Every row comes from one small tree of marks. The marks that hang from a mark follow it in brackets, in the order of their numbers. Every link used is in the known rows. Which tree was each row made from?
Known rows:
q_651[q_173[q_559[q_131 q_640]] q_828]: [ 3 16  7  4  3  6  2  1 10 12 38  2 -1 -2 12 -1 16  3  2]
q_651[q_173[q_559[q_131] q_640]]: [  1   1  -7  -9   0   7  -1   1   4   7  -3  -5 -11  -4  13  -2   2   6
   2]
q_131[q_559[q_173[q_651[q_828]]] q_640]: [ 2 -4  3 12  1  1 15  3  8 -1 23 -5  8 -6  0 -6 15  4 10]
q_173[q_131[q_559[q_640]] q_651[q_828]]: [ 1 -8  4  4 -1  2 13 -1 15  0 -6  7  2 -9  5 -5  4  2  7]
q_651[q_173[q_559] q_828]: [ 3 15 -8 -1  0  6 -2 -1  7 11 21  5  2 -9 11 -1  3  4  1]
q_173[q_131[q_559] q_640 q_651[q_828]]: [  1 -11   1  -5  -1   5  15  -2   8  -2 -36   5  -3 -15   6 -10  -7   4
   9]
q_828[q_651[q_173[q_131 q_559]]]: [  0 -10  -9  -2  -8  -3  -1  -3   6   3 -11   2   5 -13  13   2  -6   4
   0]
q_173[q_131 q_559[q_640] q_651[q_828]]: [ -1  10 -10  -2  -6   1   7   0   3   3 -17   7 -15 -10   8  -1  -2   1
   4]
q_828[q_651[q_173]]: [ -2 -10  -4   3  -4  -3   1  -2  14  -1   1  -6  21 -11  12   0   0   2
  -1]
q_131[q_559 q_640]: [  0 -11  -5  11  -3   3   8   4   8  -2  16  -6  16   1   1 -11  13   2
  11]
q_559[q_131 q_173 q_640]: [-1  9 17 16  8 -4 11  5  6  5 32  7 -1  7  6  2 32 -2 -2]
q_640[q_559[q_131 q_173[q_651[q_828]]]]: [ 1 -5 14  0 -4 -3 11  1  9  8  3 28 13 -4  6  0 21  2  5]
q_651[q_173[q_131]]: [  3  -5 -14   1   0   6  -1   0   7   8  -2  13  -5  -9   6  -1  -1   6
  -5]
q_640[q_559]: [ -2   0  -1  -1  -7  -1   0  -2   4   5 -15  20  21   0   3  -6  11  -1
   1]
q_559[q_173[q_131[q_640] q_651]]: [  1  -1 -14   7  -1  -1  12   4  -1   0 -10  13 -12 -12  -1   0   4   5
   1]
q_651[q_173 q_828]: [ 4 12 -3  4  4  7  2  0 13  9 24  7 12 -9  8 -3  8  3 -1]
q_131[q_559]: [ -1 -14  -2   5  -1  -1   2  -1  14   0   5   0  19   2   6  -6   6  -2
   8]
q_131[q_559[q_173[q_651] q_640]]: [ -2   1  11  11   5  -4   8  -1  10  -2  15 -11   5  -1   4  -2  16   1
   3]
q_131[q_640]: [ -2   1 -17  10  -4   3   7   6   4  -1   5   1  11  -1  -1  -8  11   0
   5]
q_559[q_131 q_173[q_640 q_651]]: [ -1  -7   3  -1   3  -2  14   5   9   0 -10   6  -8  -5   8   1  11   2
   5]
q_559[q_131 q_173[q_651] q_640]: [-2  1 12 10  5 -4 13  5 12  0 20  1 -5  2  6  4 25 -1  1]
q_559[q_131[q_640] q_173]: [ 2 -4  2 13  2 -1 13  8  4  5 28 14  0  3  3 -1 25  1  5]

Write each row's tree:
[  1 -19   0   6  -5   0   6  -2   9   1   4  -3  14 -12   9  -4   2   6
   3] -> q_828[q_651[q_173[q_131[q_559 q_640]]]]
[  6  10  -9  -1  -2   7  -1  -2   2  13   9  17  -8 -12  10  -1  -1   6
   0] -> q_651[q_173[q_131 q_559] q_828]
[  4  -3 -15   5  -1   9   2   3   3   7   5   9  -7 -10   3  -4   3   8
  -3] -> q_651[q_173[q_131[q_640]]]
[ -6   3 -23 -15  -7   0   4   0   3  -6 -48 -14 -11 -10   9  -3 -14   2
   7] -> q_173[q_559 q_640 q_651]
[ -2  13   1  11   4  -3  10   1   0   1  -5   5 -15  -7   1   3  12   2
  -6] -> q_559[q_173[q_131 q_651] q_640]
[  0  20   7  13   6  -1  14   0   0   3   5   8 -11  -9   2   1  15   2
  -4] -> q_559[q_173[q_131 q_651[q_828]] q_640]
[ -3   3 -20  -7  -8  -1   4   0  12   0 -14   2   3 -10  10   1  -8  -1
  10] -> q_173[q_559 q_651[q_828]]
[  1 -20   1   3  -4  -2   3  -4  12   2  -2   1  15 -12  12  -2  -1   4
   1] -> q_828[q_651[q_173[q_131[q_559]]]]
[  2  18   3   0   6   9   6  -1   6   6   6  -1   6 -11   8  -8   5   5
  -1] -> q_651[q_173[q_640] q_828]
[ -1  21   7  17   6  -3   8   0  -8   5   6  10 -11  -2   1  -1  18   1
  -8] -> q_559[q_173[q_131] q_640]
[ 2  6 -8 13  1  0  9  3 -8  5  1 19 -9 -6 -1 -2 10  4 -2] -> q_559[q_173[q_131[q_640]]]
[  0 -12   8   7  -2  -2   4  -4  11   1   5  -5  13  -9  11  -2   5   4
  -1] -> q_828[q_651[q_173[q_131[q_559[q_640]]]]]
[-5 19  2 12  5 -4  9  1  4 -2  6 -8 -4 -4  2  3 16  0 -5] -> q_559[q_173[q_651] q_640]
[  0 -13  -5   3  -5  -2   3  -3  10   2  -7   4  13 -13  11   0  -3   3
  -2] -> q_828[q_651[q_173[q_131]]]
[  2   6 -13  -9  -1   8  -3  -2  -6   8 -24   2 -21 -11   9  -4  -8   8
  -3] -> q_651[q_173[q_131 q_559 q_640]]
[  0   1   1 -10  -6   4  14  -3  -1   2 -53  20  -1 -16   4 -10  -3   6
   4] -> q_173[q_131 q_640[q_559] q_651[q_828]]
[  3 -17  -8   4  -5   5  16   3  12  -1  -5   9   3 -12   2  -8   1   5
  12] -> q_173[q_131[q_559 q_640] q_651[q_828]]
[ -3  -6   4   2  -5  -4   1  -1  12   2  11 -10  11  -5  16   2   8   2
   1] -> q_828[q_651[q_173[q_559[q_131 q_640]]]]
